Each row comes from the steps of one walk. Every step used is in the known rows, and no mark comes twice. Write the walk behind each row, first mark first.
Known rows:
totul -> milon -> liru -> tanet -> rokem -> gaval -> piberi: [-13.7  10.1 -33.0  -7.8   7.5  17.8  11.3  24.3  -7.9   2.6   9.6 -20.4
   4.2   5.3   4.7 -26.4 -15.7  -9.5 -11.5 -13.6  -5.9  17.3 -30.3  -8.1]
piberi -> gaval: [ -3.6  46.4 -34.2 -14.1 -19.7   7.4  17.5  -6.8  32.0   1.9 -18.4   3.6
 -23.9   3.7  11.8  10.6 -22.7   7.8   5.6  -2.0   1.7  11.2 -49.5  35.4]
liru -> tanet -> rokem -> gaval -> piberi -> keru: [-10.2  17.0 -31.5 -11.1 -17.4  20.1  -2.0   4.4   2.2   4.1  -2.4  -8.3
 -24.6  -5.2   6.9 -20.2 -24.7  -2.6 -26.2 -10.3 -14.9  22.4 -18.8 -50.8]
milon -> liru -> tanet -> rokem -> gaval: [  3.5  29.8 -42.9 -12.6  11.6   6.0   5.3  23.6   0.3   1.6   0.7   4.1
  -3.0  10.5  12.4 -17.5 -23.0   8.9 -32.6 -13.2  -0.2   2.1  -8.4   4.3]
gaval -> liru -> tanet -> rokem: [ -4.2  30.8 -28.4 -13.4  -0.3  11.3  12.0  17.3   8.8  -0.5 -14.1 -10.1
 -16.9  21.2  25.1 -15.3 -28.1  -8.9 -15.6  -9.1 -26.4  13.0 -18.9 -53.3]
gaval -> rokem -> tanet -> totul -> milon: [-18.2  26.3 -21.7   2.2  -5.2   1.5   8.0  13.7  21.4   9.4  -7.1 -27.6
 -18.0 -15.6  30.3  -6.7 -14.7  31.9  -8.4   2.0 -20.5  13.0 -28.6  -4.8]
milon -> liru: [  7.4  36.9 -37.5 -16.8  -5.1   8.4  10.4   2.6  22.8   1.5 -10.7  10.4
  -9.7   8.9  20.8  -2.2 -18.2  20.9   3.1 -14.2  -5.5  12.2 -27.5  36.2]
rokem -> milon: [ -3.9  21.3 -23.1 -12.0  -1.4   1.1  12.3   1.1  22.1   7.5 -20.7  -8.1
 -13.7 -10.1  19.5   3.6 -10.9   5.5  12.0 -14.6  -9.4  13.6 -46.4  29.3]
gaval -> rokem -> tanet -> liru: [  2.2  42.3 -30.1  -4.4  -2.5   3.7  11.7  -2.5  16.1   1.4 -11.8 -14.8
 -12.9 -16.1  30.7 -18.2 -19.7  26.0 -29.1  -0.5 -26.3   3.7 -25.8 -16.6]
totul -> milon -> liru -> tanet: [  2.2  26.6 -38.2  -8.7   2.3  18.1  10.7  25.3  21.1   2.3   0.3 -26.7
  -2.9  -7.0  20.6  -8.0 -13.3 -17.9   3.3 -15.6   8.7  17.1 -20.9  29.7]
liru -> tanet -> totul -> milon: [-15.5  24.2 -29.2  -6.3  -9.9   9.1  -3.3  27.3  19.7   5.4 -12.6 -23.9
 -13.6 -16.0  19.2  -4.3 -20.0 -11.4 -11.7  -4.4  -5.2  27.5 -22.1  11.4]
liru -> tanet: [  8.9  34.4 -30.9 -11.0 -11.0  10.5  13.9  11.1  22.9   1.9 -18.4 -16.2
 -17.4 -18.6  15.3  -3.7 -22.1  -5.8 -10.9 -11.5  -6.8  18.2 -22.1   5.8]
milon -> liru -> tanet -> rokem: [  5.9  30.7 -42.8 -14.1   4.1  10.5   5.1  17.5  10.0   0.2  -3.0   5.2
  -5.0  11.6  21.1 -12.4 -25.5  11.2 -17.1 -13.1 -12.7   9.8 -12.9 -10.5]
totul -> milon -> liru -> tanet -> rokem: [ -5.0  20.5 -39.8  -9.1   6.1  14.1   6.0  26.0  10.3   2.9   5.8 -16.0
  -1.6   9.0  22.8  -8.5 -17.8  -6.5  -4.2 -12.3  -9.8  14.0 -21.1   5.6]
rokem -> gaval -> totul: [-12.2  39.6 -24.6  -9.4 -13.3   2.6   6.4   6.0  12.7  11.1 -19.3  -2.1
 -21.3  -8.9  10.1   5.3 -15.6  15.0 -11.5 -11.3 -16.8  14.6 -22.7   7.9]
milon -> liru -> tanet: [ 11.8  38.2 -40.8 -13.7   0.3  14.6   9.6  17.2  20.4  -0.4  -7.1  -6.0
  -7.2  -5.3  19.3 -11.4 -20.7   1.0  -9.6 -15.7   5.2  11.6 -12.3  12.4]
rokem -> tanet: [  4.4  42.5 -20.2  -9.3   1.5   0.9  15.3  -3.0  26.9   4.3 -16.0  -5.3
 -24.9 -17.3  22.4   0.0 -17.0  27.6 -13.8  -4.8 -13.9   3.0 -27.9  17.4]
totul -> milon -> liru -> tanet -> rokem -> gaval: [ -6.4  18.6 -40.6  -7.4  13.9   9.7   6.2  31.7   0.0   5.0   8.5 -16.4
   0.0   9.6  13.0 -14.1 -14.9  -9.3 -20.7 -14.3   2.8   7.5 -19.3  23.3]
rokem -> milon -> liru -> tanet -> totul: [ -6.5  23.8 -37.7 -13.0  13.2   5.7  -9.0  28.0  15.5   4.0 -11.0   1.9
  -0.2  -2.0  27.8 -13.6 -18.3   0.2  -9.8 -13.8  14.0  13.4 -12.8  -0.9]
rokem -> milon -> liru -> tanet: [  6.1  24.6 -37.1 -12.4  15.4  11.2   8.5  21.4  18.4   3.4  -8.1 -11.6
  -0.5 -10.5  21.7 -11.5 -12.8 -11.4   2.6 -20.1  14.6   7.9 -20.7  10.3]
totul -> milon -> liru: [ -3.8  26.9 -34.5 -11.1  -3.0  13.1  10.4  10.3  21.9   3.8  -2.1 -11.1
  -6.3   6.5  19.6   1.3 -10.2   4.9  15.7 -14.5  -2.9  16.1 -37.5  54.3]

Which walk is each row?
[ -5.2  14.9 -27.6  -9.6   9.4   3.3   8.7  16.5   9.9   7.2 -12.5 -14.7
  -9.8  -5.8  22.0  -5.8 -18.0  -5.3  -8.5 -12.9 -16.2  11.6 -29.7 -17.9]
liru -> tanet -> rokem -> milon
[ -5.7  22.6 -20.5 -12.5 -17.2   9.0  17.3  -5.4   7.0   3.2 -16.0  -7.1
 -14.0  -9.2  -1.1 -13.7 -17.1  10.7  -4.0 -10.7 -15.7  21.6 -47.2  18.1]
rokem -> gaval -> piberi
[-17.3  28.9 -36.9  -6.9   3.4  15.5  -1.5  31.6   7.4   9.2   2.9 -16.8
  -4.0   7.4  26.2  -3.3 -16.9  -5.6  -3.0 -13.8 -18.8  17.5  -7.8 -33.6]
gaval -> totul -> milon -> liru -> tanet -> rokem
[-19.6  29.3 -18.3  -4.8   1.3  -0.9  -2.3  13.0  24.7   8.1  -9.8 -11.9
 -20.2 -11.2  25.9   0.1 -14.4  21.3 -13.7   1.8 -12.2  12.8 -27.8  21.7]
rokem -> tanet -> totul -> milon
[-20.7  41.2 -39.2  -1.5   3.5   7.2   5.7  16.8  24.2   4.6   3.9  -9.2
 -10.2   7.8  31.5  -5.5 -16.6  30.6  -1.7   5.7  11.3   1.0 -30.2   8.3]
piberi -> gaval -> rokem -> tanet -> totul -> milon -> liru
[-25.5  25.3 -35.1  -8.0   4.2   6.1  -1.9  22.3  -0.9  11.6   3.6  -1.7
  -5.3  19.5  18.1   0.0 -11.6  15.2  -5.0 -12.1 -18.4  10.6 -22.2   6.0]
tanet -> rokem -> gaval -> totul -> milon -> liru
[-22.7  23.9 -25.5  -7.0   3.2   9.7  -1.1  36.9   6.5   3.7  -9.9 -28.0
 -12.6   7.7  18.7 -17.8 -18.9 -26.1 -22.3  -6.7   5.1  18.5 -16.3 -11.4]
rokem -> gaval -> liru -> tanet -> totul -> milon
[-24.1  41.8 -44.2  -7.8   0.5  17.6  -0.5  29.7  12.3   7.1   6.1 -10.5
  -8.1  16.2  23.4   4.3 -20.2 -12.7   2.1  -5.7  -0.1  10.9 -17.6 -28.2]
piberi -> gaval -> totul -> milon -> liru -> tanet -> rokem
[ -5.3  19.2 -40.3  -5.5   7.5   7.3   0.6  28.6  12.0   5.4  -8.9 -12.3
   2.4  -6.6  30.1 -20.4 -18.0  11.4  -5.4 -13.1   5.0  12.8 -13.7 -28.0]
gaval -> rokem -> milon -> liru -> tanet -> totul
[  8.0  21.2 -38.7  -5.0   7.0  12.9  17.3  19.6  15.2   4.9  -5.3 -26.9
   4.0 -13.4  26.6 -16.7 -12.5  -0.6   6.0 -20.1   6.0   7.3 -20.8 -17.6]
gaval -> rokem -> milon -> liru -> tanet
[  2.2  28.5 -31.4 -11.3  -6.8   6.6   9.8  11.5  13.3   2.8 -12.2  -8.3
 -15.9  -2.5  17.9  -6.0 -26.7   5.6 -18.6  -8.2 -27.0  16.2 -23.4 -17.4]
liru -> tanet -> rokem
[-16.5  24.4 -35.5 -11.7  -5.3   7.2  -7.9  20.4  18.6   4.3  -4.8   2.0
  -5.9  14.1  24.1  -3.2 -16.6  15.1   4.3  -7.0  -3.3  22.3 -29.8  42.5]
tanet -> totul -> milon -> liru
[ -5.0  32.9 -43.3  -8.7  -1.5   9.3  21.0   2.8  23.3   4.9  -6.4  -5.2
  -4.4  10.8  25.0  -2.0 -13.4  12.1  23.6 -11.4  15.9   0.4 -48.8  16.9]
piberi -> gaval -> rokem -> milon -> liru
[ -0.1  35.8 -41.6 -14.2  -1.2   9.4  -8.6  24.6  17.7   0.2 -10.0   8.9
  -6.8   0.7  22.3 -14.6 -26.8  10.8 -21.3  -8.3   4.6  17.6  -3.2  -0.8]
milon -> liru -> tanet -> totul
[  0.5  35.6 -28.7 -11.1   1.2  11.6  17.9  18.8  10.0   0.6 -15.9 -21.2
 -16.9   3.9  14.3 -18.4 -21.0 -22.3 -23.2 -12.9   4.0   7.6 -16.1 -15.5]
rokem -> gaval -> liru -> tanet
[-20.6  25.7 -25.6  -8.5  -4.6  14.9  -1.0  32.4  14.6   2.6 -11.9 -24.7
 -15.2   9.4  27.3 -12.6 -21.7 -25.3  -8.1  -5.5  -6.0  24.9 -19.4 -23.6]
gaval -> liru -> tanet -> totul -> milon
[ -7.1  25.7 -29.8 -12.2  -4.2  -3.6   8.8   2.8   4.3   6.1 -13.1   5.9
 -17.0  11.1   8.8  -3.1 -21.3  26.0 -22.9  -7.7 -22.9   8.8 -35.8  23.8]
tanet -> rokem -> gaval
[-12.6  27.7 -26.7 -14.6   0.8   1.0  12.4   8.2   1.3   2.9 -13.4   4.4
 -18.2  36.2  16.1 -11.3 -22.8  10.8 -18.2  -9.1 -24.6   5.9 -31.7 -11.8]
tanet -> rokem -> gaval -> liru
[-15.7  32.3 -28.7  -7.8  12.1   2.7  -6.0  19.9  21.7   5.5   0.4  -0.5
  -9.9   2.9  30.3  -5.6 -13.4  26.6 -10.0  -1.6   2.0   7.1 -17.6  29.0]
rokem -> tanet -> totul -> milon -> liru
[-23.2  24.2 -26.9  -2.0  -0.4   7.4   2.9  31.6  -0.4  14.2  -3.7 -29.5
 -12.9  -9.4  14.0  -2.5 -15.1 -12.5 -21.3 -10.3 -19.8  16.7 -16.7 -23.4]
liru -> tanet -> rokem -> gaval -> totul -> milon
[ -9.9  42.7 -35.6 -14.3  -4.0  13.1  14.4  14.0  15.6  -1.8 -11.5  -4.6
 -20.7  30.6  23.5  -7.5 -31.6 -16.2 -11.1  -1.1  -5.6   5.9 -27.8 -48.5]
piberi -> gaval -> liru -> tanet -> rokem
[ -5.7  55.2 -37.7  -5.8  -5.4   6.6  15.6  -3.2  23.3  -0.4 -10.2  -9.9
 -16.0  -5.1  28.1 -10.4 -23.1  18.2 -24.3   8.0  -6.2  -2.9 -35.5 -11.0]
piberi -> gaval -> rokem -> tanet -> liru
[ -1.4  20.4 -36.1 -13.3   4.9  14.5  10.1  15.5  -8.9  -0.6   0.4   0.2
   1.0   7.4   5.2 -30.2 -22.9   5.4 -23.2 -13.2  -9.8  13.1 -22.3 -23.7]
milon -> liru -> tanet -> rokem -> gaval -> piberi
[-23.3  30.8 -21.7  -4.9 -12.6   6.7   5.9  15.3  11.9  14.1 -12.0 -23.4
 -16.9 -11.0  12.3   8.6  -8.2  -1.2   0.0 -11.7 -13.3  18.7 -33.7  24.2]
rokem -> gaval -> totul -> milon
[-19.6  33.3 -27.3 -10.1  -9.6  -2.4   0.2   8.0   1.7  12.3 -14.0   7.7
 -18.5   7.6  12.3   2.9 -20.5  25.7 -19.3  -8.5 -32.9  12.2 -22.4 -16.0]
tanet -> rokem -> gaval -> totul
